What can hang from each mark:
sunosub: danul gome nozo
gome: gugaf sunosub tenugo
gugaf: danul gome nozo
danul: sunosub
tenugo: danul nozo
nozo: tenugo

Every row comes from one small tree of marks. Brackets hold a mark, then the marks that hang from it, in alphabetical order. Every link used is in the known rows. Which tree was each row made from?
Known rows:
(gome (gugaf danul nozo)): [5 5 -1 1 -7 1 3 -10 3 7 -9 -15 5 5 8 1 -10 6 4 7 0 -11 4 7 12 12 1 -2 10 -7 -9 -1 0 1 9 -4 2 3 3 -2 -11 2 3]
(tenugo (danul sunosub)): [-9 1 -3 3 -3 5 -1 3 -19 -2 -4 -4 -6 -3 4 -6 -13 -19 9 0 1 -6 6 6 8 -1 2 8 2 14 -24 3 -4 -2 15 -4 -8 9 9 -5 -5 6 -7]
(danul (sunosub (gome (tenugo nozo)))): [-7 -7 -10 -6 -6 -1 -8 17 -14 -7 -5 -4 -3 -2 -1 6 -9 -9 4 -2 3 -4 4 3 -11 -5 -8 5 -2 -2 2 0 -7 -5 14 11 -7 6 10 -17 4 1 -5]
(gugaf (gome sunosub) nozo): [8 0 -8 0 3 -9 6 -4 -12 0 -10 -4 23 -1 0 12 -9 16 7 2 1 -8 -4 7 1 7 0 1 10 -9 -7 5 -6 -3 13 2 8 10 12 -4 1 5 0]
(danul sunosub): [-4 -2 1 0 -5 1 -9 6 -24 2 -6 -4 2 -4 1 1 -9 -13 8 -4 -2 -4 -3 5 9 -5 -4 9 8 5 -18 4 -1 2 13 -3 -6 6 6 -10 -7 5 -9]
(gugaf nozo): [2 -1 -3 0 -5 -6 -3 4 -8 5 -7 -9 13 1 1 10 -7 -5 5 2 0 -8 -3 6 12 8 -4 5 17 -10 -24 1 1 4 15 0 0 4 6 -4 -7 3 -2]
(nozo (tenugo (danul (sunosub (gome gugaf))))): [-7 3 -13 8 -5 12 -4 -3 -5 -12 -4 -5 -15 -5 5 -6 -17 -23 3 2 5 -9 10 3 2 -11 -1 1 -9 16 -2 5 -14 4 17 -8 -9 7 10 0 2 3 -2]
(gugaf (danul sunosub) nozo): [3 5 -1 -2 -8 2 -1 4 -9 2 -10 -13 0 1 4 -2 -11 2 9 1 1 -5 14 14 -2 4 0 5 9 -6 -17 1 2 -4 15 3 -1 6 8 -11 -9 6 -1]
(danul (sunosub (gome (gugaf (nozo tenugo))))): [2 3 -14 4 -8 4 -7 6 3 -11 -7 -11 -5 -3 3 5 -16 -3 3 0 6 -7 10 4 -3 -8 -9 1 2 -4 3 5 -10 7 19 -4 -3 5 9 -3 4 1 0]
(sunosub danul gome): [10 -10 3 -2 2 -9 -9 11 -8 -2 -6 -4 3 0 6 3 -5 -17 -2 10 -2 -4 -32 5 14 -7 -2 -1 5 -10 -24 1 1 1 14 -3 -7 -1 0 -8 -7 2 -7]
(tenugo (danul sunosub) nozo): [-15 2 -10 1 -4 2 5 6 -21 -6 -5 -3 -6 -4 2 -1 -10 -23 11 -3 3 -11 18 4 0 -5 -2 9 0 1 -19 0 -4 -8 16 4 -9 14 11 -9 0 5 -6]
(gugaf gome nozo): [6 3 -7 3 -2 -10 -1 0 -4 1 -6 -6 14 2 2 7 -7 6 8 0 -1 -12 -7 7 8 9 -5 3 13 -6 -17 3 -3 0 10 -2 7 7 9 -6 -6 5 -7]
(danul (sunosub (gome gugaf) (nozo tenugo))): [0 4 -12 1 -7 5 -13 -2 1 -12 -3 -5 -5 -4 2 4 -12 -21 -3 -2 0 -8 -9 -4 -1 -15 -7 -1 -3 19 15 3 -5 3 14 -13 -8 1 4 -1 -2 -2 -2]
(gugaf (danul sunosub)): [1 2 5 -4 -6 5 -5 2 -18 3 -7 -9 -7 -2 5 -7 -9 -7 8 -2 -2 -4 2 10 8 0 2 6 5 8 -14 3 2 -2 10 -1 -5 5 7 -13 -9 6 -5]
(gome sunosub (tenugo danul nozo)): [-13 -7 -7 -4 -3 1 11 -4 -19 0 -6 0 4 -1 -4 9 -11 -3 1 5 4 -12 12 -3 -1 8 9 1 -3 1 -4 -2 -9 -9 11 10 -3 11 14 -7 1 3 6]
(gugaf gome): [2 2 -4 3 1 -6 -3 -3 -14 3 -4 -2 10 -1 3 1 -7 -5 7 -1 -4 -11 -18 4 17 2 0 4 9 4 -13 5 -3 2 6 -6 4 4 9 -8 -8 5 -11]
(sunosub danul (gome tenugo) nozo): [7 -8 -1 -6 -1 -8 -14 5 3 -3 -1 0 0 4 2 6 -5 -13 -10 9 -2 -6 -38 -4 4 2 3 -9 1 10 -6 -4 2 -7 7 -3 -3 -6 -2 -8 -13 -2 -1]
(sunosub gome nozo): [7 -4 -5 -4 0 -7 -14 2 -5 -3 -5 -5 14 0 3 11 -2 -31 -1 4 -3 -7 -30 5 4 -2 -7 -1 10 19 -8 1 5 -2 12 -2 -8 -3 1 -2 -5 -2 -4]
(gome gugaf sunosub (tenugo danul nozo)): [-15 -4 -12 1 -5 7 15 -13 -11 -2 -6 -2 4 0 -1 11 -15 6 1 6 5 -14 16 -9 4 7 7 -2 -7 5 3 -2 -13 -6 7 2 -2 11 11 -3 0 1 6]
(sunosub danul gome (nozo tenugo)): [9 -5 -2 -4 -2 -8 -15 3 3 -9 -1 2 -5 -1 2 4 -6 -26 -9 6 -1 -11 -35 -1 5 -11 1 -6 2 2 -3 -1 3 2 13 -10 -6 -2 0 -3 -9 -1 2]
(gugaf (danul sunosub) gome (nozo tenugo)): [5 12 -7 0 -9 1 -2 -1 -1 -5 -6 -6 -10 -1 2 -7 -14 9 9 -6 3 -11 18 12 -9 1 4 2 1 -6 3 4 -6 -3 13 -1 9 9 17 -11 -4 8 -1]
(nozo (tenugo (danul sunosub))): [-12 5 -5 4 -8 10 -2 1 -16 -5 -1 1 -19 -5 0 -7 -15 -23 5 -3 3 -9 15 5 6 -5 4 7 -2 9 -16 4 -8 2 15 -5 -7 11 13 -6 -4 7 -3]
(tenugo (danul (sunosub (gome gugaf))) nozo): [-9 1 -17 2 -2 4 4 2 -8 -13 -6 -8 -1 -3 7 1 -12 -23 9 3 5 -10 16 4 -2 -9 -10 2 -8 4 -1 0 -8 -6 18 0 -11 10 8 -4 6 0 -5]
(nozo (tenugo danul)): [-8 3 -6 4 -6 6 -2 -3 -13 1 -2 0 -14 -2 0 -2 -12 -25 0 0 2 -14 4 3 14 2 9 4 4 8 -20 3 -7 5 12 -5 -4 7 11 0 -7 5 0]

Write each row's tree:
[7 -7 3 -1 0 -4 3 -13 -5 -1 -4 0 11 -1 4 10 -10 2 -5 10 -4 -9 -27 -12 15 -5 5 -8 2 -2 0 0 2 -2 8 -15 -2 4 -4 0 -14 -1 3] => (gome gugaf (sunosub danul nozo))
[-2 -15 4 -8 -2 -5 6 5 -19 0 -5 2 3 -1 -4 11 -10 12 -3 6 1 -9 -10 -8 4 0 9 -1 -2 -18 -3 -3 -3 -7 11 6 0 8 7 -14 -6 2 4] => (gome (sunosub danul) (tenugo nozo))
[-13 1 -9 7 -8 13 3 -5 -9 0 -2 -3 -13 1 3 -7 -18 1 4 1 4 -8 13 -6 10 4 3 2 -7 21 -10 0 -14 -2 7 -7 -3 8 8 -6 -9 4 -3] => (gome gugaf (tenugo (danul sunosub)))
[2 -2 0 -5 -6 7 2 -22 -2 5 -5 -4 6 3 1 7 -12 11 -6 7 -2 -10 -9 -9 3 11 10 -9 -1 21 19 -2 -3 -7 1 -6 1 -1 3 -3 -14 0 10] => (gome (gugaf danul) (sunosub nozo) tenugo)
[6 0 -3 -7 -1 -4 1 -18 -5 2 -5 1 9 3 0 2 -8 19 -2 1 -3 -11 -15 -2 -5 13 12 -8 -2 23 20 0 -1 -12 1 -1 7 1 10 -8 -11 4 5] => (gugaf danul (gome (sunosub nozo) tenugo))
[-2 3 -5 1 -12 9 1 -4 1 2 -7 -12 -9 5 4 -4 -15 22 4 2 4 -7 20 2 0 11 3 -1 0 2 1 -2 -6 -4 9 0 3 4 7 -10 -10 4 3] => (gome (gugaf (danul sunosub) nozo) tenugo)
[9 -2 -4 -1 -2 -3 -12 -6 9 -10 -2 -1 -4 0 5 5 -9 -20 -11 9 -1 -13 -29 -7 10 -10 0 -9 -3 2 5 0 0 3 10 -17 -4 -2 -3 1 -10 -3 3] => (sunosub danul (gome gugaf) (nozo tenugo))
[-2 -2 -8 4 -11 2 0 -4 3 5 -5 -10 5 5 1 10 -13 16 1 5 2 -9 4 -5 15 12 -1 -1 9 1 -10 -1 -7 3 8 -3 6 2 4 -3 -10 1 2] => (gome (gugaf nozo) tenugo)
[2 5 1 -6 -6 1 -7 -5 -12 -1 -4 -5 -1 0 4 -3 -7 -17 3 -1 -4 -6 -5 5 -1 0 0 2 5 19 -3 0 8 -7 8 -4 -6 2 4 -9 -14 4 -2] => (gugaf (danul (sunosub nozo)))
[10 0 1 -3 3 -2 6 -12 -16 3 -9 -3 12 -1 4 0 -7 10 7 2 -3 -8 -9 8 6 6 10 -1 4 3 3 5 -3 -6 7 1 5 5 11 -9 -7 7 -1] => (gugaf danul (gome sunosub))
[-13 4 -15 1 -2 -3 8 -5 -4 -2 -1 3 -5 3 1 0 -9 -3 7 0 2 -18 8 -2 1 12 3 0 -4 8 -4 -2 -9 -10 6 4 3 11 15 -11 -2 4 -5] => (gugaf (gome (tenugo danul nozo)))
[1 -4 -6 -4 0 -7 -1 -11 -9 -1 -4 4 14 1 -3 12 -9 12 -2 -1 -2 -10 -19 -9 -3 8 6 -5 0 19 12 2 -5 -7 2 -2 7 4 9 -7 -7 2 1] => (gugaf (gome (sunosub nozo) tenugo))
[3 -1 2 -4 -5 -4 -10 -2 -4 -3 1 4 -9 -1 0 3 -7 -20 -8 1 -3 -12 -28 -7 14 -4 5 -3 5 0 -9 0 5 1 9 -13 -2 1 0 -5 -17 1 4] => (sunosub danul (nozo tenugo))
[-7 2 -9 5 -1 0 1 -8 -5 2 -1 3 -5 3 2 -4 -11 2 4 2 1 -13 -5 0 9 13 7 0 -2 17 -14 1 -12 -5 5 -2 5 7 12 -7 -8 6 -6] => (gugaf (gome (tenugo danul)))
[11 8 -4 0 -2 -7 2 -7 1 5 -9 -9 9 4 6 -2 -6 8 9 3 -1 -11 -2 13 4 14 3 -1 11 -10 -9 1 0 -5 8 2 9 4 10 -8 -9 6 -2] => (gugaf danul gome nozo)
[-4 3 1 0 -11 12 -1 -5 -7 5 -4 -9 -10 2 4 -7 -15 12 3 1 0 -7 6 -1 8 5 5 0 -4 15 2 1 -6 -1 4 -5 0 2 6 -12 -14 3 0] => (gome (gugaf (danul sunosub)) tenugo)
[-3 3 -11 1 0 0 -8 0 -7 -11 -4 -3 -2 -2 5 0 -9 -34 3 4 1 -6 -7 7 -6 -5 -5 -1 -2 25 -11 -1 -1 -8 16 -3 -14 4 5 -2 0 1 -5] => (tenugo (danul (sunosub gome nozo)))
[12 -6 0 -5 2 -13 -13 3 -2 -5 -3 -1 7 1 5 6 -3 -24 -5 10 -3 -7 -40 2 7 -4 -2 -6 4 3 -14 -1 8 -4 11 -8 -7 -3 -4 -4 -11 -2 -4] => (sunosub danul gome nozo)
[6 -8 6 -6 2 -9 -2 -4 -14 -1 -5 2 13 -2 1 10 -6 -5 -5 8 -3 -6 -29 -5 11 -4 6 -5 6 0 -10 -1 6 -4 10 -8 -4 3 0 -3 -12 0 2] => (gome (sunosub danul nozo))
[4 -7 3 -5 -2 -3 -4 -5 -10 -5 -4 7 -2 -3 -4 9 -10 -10 -8 3 -2 -9 -22 -8 7 -8 11 -4 1 -4 1 1 3 0 12 -11 -3 4 4 -2 -10 1 7] => (gome (sunosub danul (nozo tenugo)))
[9 -4 -2 1 1 -7 4 -1 -4 -6 -6 2 3 -2 -2 5 -13 20 0 3 4 -11 -5 1 1 -2 9 -4 2 -26 -5 5 -8 0 15 -5 10 10 13 -4 -3 6 4] => (gugaf (gome (sunosub danul)) (nozo tenugo))
[-12 3 -9 0 -8 6 -4 -3 -8 -3 0 2 -12 1 0 -2 -12 -14 1 -1 1 -7 2 -4 -2 9 3 0 -4 33 -10 -3 -5 -9 9 -4 -6 6 7 -6 -11 3 -2] => (gome (tenugo (danul (sunosub nozo))))
[-11 4 -12 7 -9 10 6 -3 1 -2 -4 -8 -11 3 3 -2 -19 10 5 5 6 -9 26 -3 2 11 1 0 -2 9 -12 -2 -14 -5 11 -2 0 9 9 -3 -6 4 0] => (gome (gugaf nozo) (tenugo (danul sunosub)))
[-5 4 -5 -2 -9 4 -13 2 -13 -6 -1 1 -10 -4 -2 4 -11 -22 0 -8 -2 -9 -5 -2 1 -8 -2 5 5 15 0 3 0 2 13 -10 -4 5 7 -7 -10 2 -1] => (danul (sunosub (nozo tenugo)))
[5 -1 -10 1 -1 -4 -11 -8 1 -4 -4 -7 15 0 6 11 -6 -22 -2 6 -3 -10 -26 -3 11 -3 -9 -5 5 19 2 0 2 1 8 -11 -7 -4 -3 2 -7 -4 -3] => (sunosub (gome gugaf) nozo)
[-4 10 -14 7 -3 -1 3 -6 3 -4 -4 -1 -5 1 0 -1 -13 -5 5 -1 4 -17 11 7 4 10 5 1 3 -1 -13 3 -11 -1 14 -4 7 10 16 1 -1 6 0] => (gugaf gome (nozo (tenugo danul)))
[0 1 -9 -2 -5 2 -18 6 -8 -12 -3 -1 -5 -5 -1 5 -9 -30 -2 -3 0 -6 -10 3 -8 -12 -5 2 1 15 5 3 -1 1 17 -6 -8 1 6 -5 -2 1 -1] => (danul (sunosub gome (nozo tenugo)))
[-5 2 -10 4 -4 8 -7 7 -11 -11 -4 -3 -17 -5 2 -4 -14 -33 3 0 5 -7 8 8 -2 -9 1 4 -6 13 -12 4 -9 2 20 -1 -10 7 13 -4 3 5 -3] => (nozo (tenugo (danul (sunosub gome))))
[-2 -8 -11 -5 -4 -5 -8 10 -9 -1 -6 -4 6 1 -2 11 -5 -12 0 3 2 -9 -8 1 -1 2 -6 1 4 -1 -3 -2 -4 -4 11 12 -4 1 8 -12 1 -1 -2] => (sunosub (gome (tenugo nozo)))
[-4 4 -14 5 -3 -4 4 -5 5 2 -3 -2 0 6 1 0 -12 12 6 3 4 -14 9 2 2 20 5 -2 2 5 -16 -1 -12 -7 9 3 8 7 14 -4 -5 6 -3] => (gugaf (gome (tenugo danul)) nozo)
[3 -13 5 -7 -1 -5 -2 -2 -10 1 -3 5 3 1 -2 10 -9 8 -10 6 -2 -6 -25 -12 5 4 11 -7 0 7 -3 -3 0 -8 7 -6 -1 2 1 -7 -13 1 4] => (gome (sunosub danul nozo) tenugo)
[-2 -2 -11 0 -2 -1 -9 -4 1 -3 -2 -1 -1 3 2 4 -7 -26 -6 8 0 -10 -14 0 -1 11 3 -6 -2 31 -7 -4 -5 -9 9 2 -7 -2 5 -1 -5 -1 1] => (sunosub (gome (tenugo danul)) nozo)
[5 -2 -3 -1 -6 5 -6 -7 3 4 -6 -11 -1 5 6 0 -10 2 -3 9 0 -8 -9 4 6 8 4 -7 0 12 4 0 -7 0 4 1 -1 -6 4 -9 -9 0 1] => (sunosub (gome (gugaf danul) tenugo))
[6 0 -7 -4 -7 2 -7 10 -2 -2 -9 -12 -7 4 3 -2 -12 7 3 6 5 -1 10 13 -14 8 -1 -2 2 4 -4 -1 -4 -8 15 12 -1 1 10 -14 -3 4 2] => (gugaf (danul (sunosub (gome tenugo))) nozo)
[0 -2 -12 2 -7 4 -7 8 3 -5 -8 -13 1 2 2 6 -15 9 2 5 6 -3 7 2 -3 2 -9 -1 1 5 -1 0 -12 -1 14 3 1 3 6 -7 -1 1 -2] => (danul (sunosub (gome (gugaf nozo) tenugo)))
[8 4 -6 -2 -8 5 -9 8 -2 -9 -10 -12 -13 -2 2 -3 -12 -11 2 2 5 -5 14 17 -14 -3 -1 1 2 -5 -1 2 -2 1 20 6 -2 4 13 -9 2 5 4] => (gugaf (danul (sunosub gome)) (nozo tenugo))
[8 -2 -1 -3 2 -8 -2 -8 -5 -8 -2 9 2 -2 -1 5 -10 1 -5 1 -2 -13 -25 -7 2 -8 9 -7 -2 -5 9 4 -2 -5 9 -13 5 6 7 -3 -9 3 2] => (gugaf (gome (sunosub danul (nozo tenugo))))
[-6 3 -8 -5 -6 1 2 0 -9 -2 -3 -2 -8 2 1 -6 -9 10 10 -6 0 -12 13 3 -11 5 1 2 -6 5 12 -1 -6 -14 6 8 6 9 15 -22 -3 6 -4] => (gugaf (danul sunosub) (gome (tenugo nozo)))
